Each row comes from the steps of one walk. Every step used is in the known rows, and no mark comes twice. Write the walk behind each row, first mark first.
Known rows
riro-gimoz-zipa: [-24.7  29.9  -1.7   2.2 -55.2 -17.6  11.5  -1.7 -23.5   3.6  11.8   2.5
 -38.4  43.2 -23.4  18.9 -19.6  24.5 -31.7  27.7 -27.5 -36.4  -6.9 -43.3]
vanapa-zipa: [-10.4  -6.7  16.4  -6.5 -48.9 -48.3 -10.6   4.3 -27.9  26.3  13.8  -2.7
  14.7  34.4 -32.6  13.7  -0.9  16.8   4.1  63.2 -38.1  -6.2   7.7 -29.5]
libo-vanapa-zipa-mobon: [  1.3  32.9  18.8  -4.8 -60.2 -40.8 -26.5   7.8 -17.0 -26.0   4.5   8.0
 -13.9  -1.8  -3.1  35.2   1.4   2.8  13.7  57.7 -41.5   3.2 -15.2 -27.0]
mobon-riro-gimoz-zipa: [-17.0  25.1  12.9 -27.0 -74.4  -9.7  20.5   3.7 -23.3  -1.9   3.7 -22.5
 -12.6  41.8 -19.9  30.7   1.3  23.1 -38.6  22.3 -16.3 -49.1   4.3 -23.8]
zipa-vanapa-libo-lanup: [ 11.9  15.8  25.3 -10.7 -43.4 -31.7  -0.1  21.7 -29.2 -20.7  18.4 -22.6
  40.9  33.8 -28.9  25.8 -13.7  20.6 -30.6  35.8 -21.3 -16.8 -15.3 -29.9]
vitu-zipa-mobon: [ 23.0  25.1  41.0   4.4 -60.6 -55.7 -24.6  -8.8 -41.9 -13.2  55.7   1.6
   8.9  25.3 -13.0  25.6   4.4  16.7 -10.5  46.2 -34.3  -4.2  -0.1 -26.6]
vitu-zipa-mobon-riro: [ 29.9  21.3  57.6 -21.4 -81.3 -47.3 -19.2  -3.2 -45.3 -18.9  47.3 -25.0
  33.4  22.3 -10.6  39.6  24.7  16.3 -17.6  37.8 -24.1 -17.5  10.5  -6.4]
libo-vanapa: [ 10.8  33.2   5.3 -17.4 -62.1 -46.3 -36.4  -4.7 -35.0 -23.4  35.6  -3.0
 -26.5   7.4 -20.3  19.7  -8.0  15.9 -28.8  56.2 -53.9 -41.9 -23.3 -28.3]
vitu-zipa: [ 21.1   5.6  32.4  -0.1 -58.1 -60.0 -24.0 -21.0 -31.5   7.9  52.3  -4.1
  13.5  40.7 -24.3  11.4   5.8  26.1 -18.2  48.1 -44.8 -27.3   0.4 -28.1]
vanapa-zipa-mobon-riro-gimoz: [ -1.7  15.8  34.3 -18.9 -59.9  -6.0   9.7  48.0 -35.6 -15.6  -7.6 -20.6
  -1.6  15.6 -23.9  54.6  12.1   8.1   4.9  27.5 -11.0   0.3  28.1 -15.1]
lanup-zipa-gimoz: [ 16.0   3.3  18.7  15.3 -40.3  -7.6 -28.0  -5.8 -28.0 -21.5  54.4 -21.0
 -32.7   8.3 -32.8  11.0  -1.2  17.9 -45.3  51.8 -17.6  28.4  -2.3 -20.0]
mobon-riro-gimoz: [  7.2  13.6  21.1 -32.5 -61.7 -11.4   0.1  34.2 -53.3 -11.8  22.1 -30.6
 -12.3  23.2 -43.1  37.1   2.6  20.5 -37.3  25.0 -25.6 -45.3  21.5 -16.0]
pilufi-gimoz-riro: [-20.1 -18.6  33.1 -40.4 -53.9  -1.6  -0.4  10.3 -19.2 -22.1  31.6 -30.5
  27.9  18.7 -57.2  26.6  -8.9  12.8 -30.5  72.8 -27.5 -51.2  -0.8 -10.1]
lanup-libo-vanapa-zipa-mobon-riro: [ -4.3  36.7  33.9 -46.3 -83.6 -14.5  -1.7   6.1 -22.8 -26.9   1.1 -32.4
 -13.5  -9.2 -22.0  61.1  36.4  18.5  18.7  19.4  -8.8 -21.1  -4.9   7.0]
mobon-zipa: [-24.8  19.5   0.1 -24.1 -67.6 -33.7 -32.8  -8.6 -45.7  18.0  24.9 -17.1
 -30.3  34.5   7.7  -0.3   6.9  20.8 -36.7  52.4 -37.1 -38.9   8.1 -31.4]
pilufi-vanapa-zipa: [-29.2  -2.9  -2.0  -1.1 -58.3 -49.6 -18.7 -13.8 -15.3 -15.7 -11.4  11.0
  18.4  23.1 -10.8  13.6  23.6  18.6 -12.4  60.1 -29.8  -7.6   1.7 -29.2]
vanapa-zipa-gimoz-riro: [  8.2 -13.9  56.0 -12.2 -50.4   8.9   9.2   9.0  -6.3   3.4   1.8 -21.4
  45.8  22.7 -55.3  10.6   0.7  -2.4  21.3  63.7 -32.9  13.1  18.8 -10.6]
mobon-zipa-gimoz-riro: [ -4.7  11.1  40.5 -30.0 -66.6  21.1 -12.2  -4.6 -24.7  -4.2  15.7 -37.2
   2.0  22.8 -14.8  -4.7   8.4   1.6 -21.9  52.3 -31.3 -19.5  19.7 -13.2]
libo-vanapa-zipa-gimoz-riro: [ 17.7   6.6  47.8 -17.2 -57.0   8.0  -2.2   0.5  19.2 -27.7  -9.8 -16.4
  28.1   2.0 -37.4  19.8   2.4  -7.4  22.7  59.3 -45.1   0.8  -2.5  -9.3]
pilufi-vanapa-libo: [-12.1  13.8  -8.3 -17.4 -56.9 -35.2 -20.4  -2.0 -63.2 -29.0  14.3   1.1
  29.8   9.8 -13.6  10.2  18.4  23.9 -43.4  53.8 -29.4 -28.6  -9.0 -26.0]
riro-gimoz-zipa-vanapa: [-14.4  23.8   5.5  12.3 -49.4  -7.6  25.4  -2.5   9.8 -10.9   1.9  14.7
 -24.3  36.5 -21.2  18.5 -21.2  16.1  -5.5   8.4  -8.2 -24.3 -10.5 -40.8]
vanapa-libo-lanup: [  1.3  21.1  15.4 -19.9 -51.3 -41.5 -15.8  19.6 -60.0  -5.4  30.2 -34.7
  27.1  40.7 -31.4  26.1 -10.4  25.7 -56.3  58.9 -38.6 -29.8 -11.9 -33.3]
pilufi-gimoz-zipa-mobon-riro: [-39.7   8.4  22.9 -36.0 -85.7  -6.7  14.7  -3.8 -26.2 -40.5  18.0 -21.3
  21.6  23.5  -8.4  44.6   6.6  16.6 -30.6  59.5   3.8 -28.4  -6.1 -13.9]

Which walk is each row?
[-21.0  42.0  13.1   2.8 -72.7 -41.6  -7.9 -13.8 -43.2  -2.7  32.2   5.6
  -6.9  31.8  -7.0  17.8 -11.4  12.9 -24.3  54.2 -21.8 -11.4 -19.2 -36.9]
gimoz-zipa-mobon
[-11.9  19.1  12.1   6.1 -61.1 -36.7  10.5 -27.0   2.9   5.0  16.6  14.0
   8.6  38.5 -15.1   2.8 -13.7  15.2  -5.1  35.0 -12.5 -22.5 -20.9 -33.7]
gimoz-zipa-vanapa
[ 19.5   5.0  16.8 -12.8 -41.5 -24.1   1.9  16.7 -44.9  -2.0  26.1   2.0
  43.2  12.9 -31.3   8.0  -7.1  12.0   2.5  35.9 -17.6 -14.8  -6.2 -23.2]
zipa-vanapa-libo
[-14.4  40.3  30.6 -24.9 -91.6 -32.9  -1.8 -10.1 -43.1  -9.7  25.2 -20.3
  14.3  29.1  -3.1  28.7   8.3  12.3 -30.1  46.9 -10.1 -25.5  -6.7 -16.6]
gimoz-zipa-mobon-riro
[ 10.2  25.8  31.0 -13.3 -69.8 -29.9 -33.4   8.3 -41.6 -27.9  50.5 -45.6
 -21.6   2.1 -15.9  41.7  22.9  15.8 -57.6  41.7  -3.5   1.9  -4.7   1.1]
lanup-zipa-mobon-riro
[  6.5  33.9  28.3 -23.3 -65.8  -4.6  -1.6  38.4 -10.3 -45.4 -18.6 -15.1
 -22.4  -5.6  -8.3  63.2  12.8   3.6   5.9  23.9 -24.4 -11.4   6.3 -11.7]
libo-vanapa-zipa-mobon-riro-gimoz
[-15.3 -10.2  11.9   8.6 -52.6 -16.7  -6.9 -10.0 -15.6 -37.0 -12.0  15.1
  21.5  13.1 -16.7   9.9  17.9  10.8   1.6  59.0 -23.3  27.6  13.7 -28.2]
pilufi-vanapa-zipa-gimoz
[  4.5  12.0  48.3 -32.8 -60.1  28.9  15.6  -7.9  15.0 -21.7  -5.8 -30.5
  -0.7  -4.8 -56.1  30.8  16.2  10.3  35.9  30.4 -25.3 -10.5  -2.1   4.8]
lanup-libo-vanapa-zipa-gimoz-riro
[ -7.2  28.3  25.9 -22.4 -63.7   9.5  43.7  18.9   7.8 -28.6 -23.2 -37.3
  34.3  49.1 -10.3  46.7  -0.9  24.2 -35.9  -0.1   5.0 -38.4  -7.7 -23.1]
mobon-riro-gimoz-zipa-vanapa-libo-lanup
[-11.4  25.6  16.9  -0.2 -56.9 -28.2  19.6  -9.8   1.0  -9.8   2.8 -13.5
  40.5  51.4  -7.7  18.2 -13.7  22.2 -31.7  34.1 -12.5 -20.7 -30.5 -36.0]
gimoz-zipa-vanapa-libo-lanup
[ 19.8   5.0  53.3 -18.2 -57.1   7.6  -3.9   7.4 -37.8 -16.5  34.5 -24.3
  29.2  15.4 -61.0   6.8  -8.7   0.8 -17.4  57.9 -34.7 -11.3   8.7 -12.2]
zipa-gimoz-riro
[  8.5  33.5  32.6 -26.7 -66.7  -6.8  -3.0  45.7 -68.1 -34.4  24.6 -25.0
 -17.8   9.2 -31.4  51.9   3.5  11.7 -32.0  22.6 -13.4 -23.6  19.9 -15.6]
zipa-mobon-riro-gimoz
[-14.1  32.8  10.4   6.6 -43.5   0.0  35.1  13.8   9.6 -24.8 -17.0 -11.9
   6.9  51.0 -11.9  33.5 -22.5  24.0 -32.0   7.9  -7.6 -24.7 -20.8 -43.0]
riro-gimoz-zipa-vanapa-libo-lanup
[ -8.6  11.6  24.5   1.2 -53.5 -44.0 -14.7  18.0 -42.1   4.8  16.4   2.9
  10.5  18.4 -20.3  28.5  -0.7   6.0  10.7  61.6 -27.7  15.6   5.5 -28.6]
vanapa-zipa-mobon
[  0.7  19.6   8.1  -2.0 -40.4 -36.7 -28.4   7.0 -31.1 -12.7  38.5 -52.1
 -10.8  33.7 -19.4  31.5   1.4  32.8 -83.3  51.3 -24.9  -7.0 -25.0 -23.8]
vanapa-libo-lanup-zipa
[ 20.1   4.3  10.4   7.7 -31.9 -16.3 -10.1   5.7 -14.6 -10.3  35.7 -15.3
   4.8   5.7 -22.2  12.3   3.8  19.6 -25.7  28.4  -3.4   6.5 -19.3 -13.6]
lanup-zipa-vanapa-libo
[ 10.1  28.6  36.3 -30.2 -80.3 -32.4 -17.6  14.4 -18.1 -30.9  -3.0 -18.0
  11.6  -2.2  -1.5  49.4  21.3   1.5   5.3  47.0 -29.7  -9.9  -3.4  -6.4]
libo-vanapa-zipa-mobon-riro
[-13.1  21.4   9.5 -26.1 -60.5 -27.4  -6.0 -12.3  -5.2   1.7   4.4 -10.9
 -31.5   7.0 -33.7  34.9  12.9  28.2  18.8  31.7 -32.5 -29.7 -13.9 -14.0]
lanup-libo-vanapa-zipa
[  6.9  39.9  27.8 -13.1 -51.5   6.7  -8.3  49.2 -38.0 -55.0  19.7 -68.9
 -24.0  14.8 -12.5  71.7  13.3  25.0 -85.2  11.7   2.1  -1.1  -3.9  -7.7]
vanapa-libo-lanup-zipa-mobon-riro-gimoz
[ 14.6  13.7  24.8   9.3 -35.0  -0.1 -19.1  10.7 -28.7 -35.3  37.9 -47.5
  -4.1  24.1 -25.7  27.3  -3.4  25.3 -69.8  49.7 -17.3  28.2 -12.7 -23.7]
vanapa-libo-lanup-zipa-gimoz
[-14.9  20.3  12.5 -19.3 -55.5 -16.2  -9.0   6.1 -16.4  -9.5   0.5 -30.8
  13.0  42.2  18.1  14.4   4.0  21.9 -37.5  30.8 -17.8 -26.9  -6.3 -30.4]
mobon-zipa-vanapa-libo-lanup
[-23.3  48.3   6.7  12.0 -58.7 -12.6   7.7  10.2 -35.0 -17.4  15.8   8.8
 -42.1  27.8 -12.1  33.9 -20.6  13.6 -25.0  25.7 -16.5 -13.7  -8.5 -41.8]
riro-gimoz-zipa-mobon
[ -3.6  17.4   9.1  -2.4 -55.2 -20.9  24.4 -12.6 -13.4   9.5   9.9   9.6
  44.6  31.4 -10.4   1.3  -8.4  15.0   3.0  33.1  -7.6 -20.6 -22.3 -31.0]
gimoz-zipa-vanapa-libo
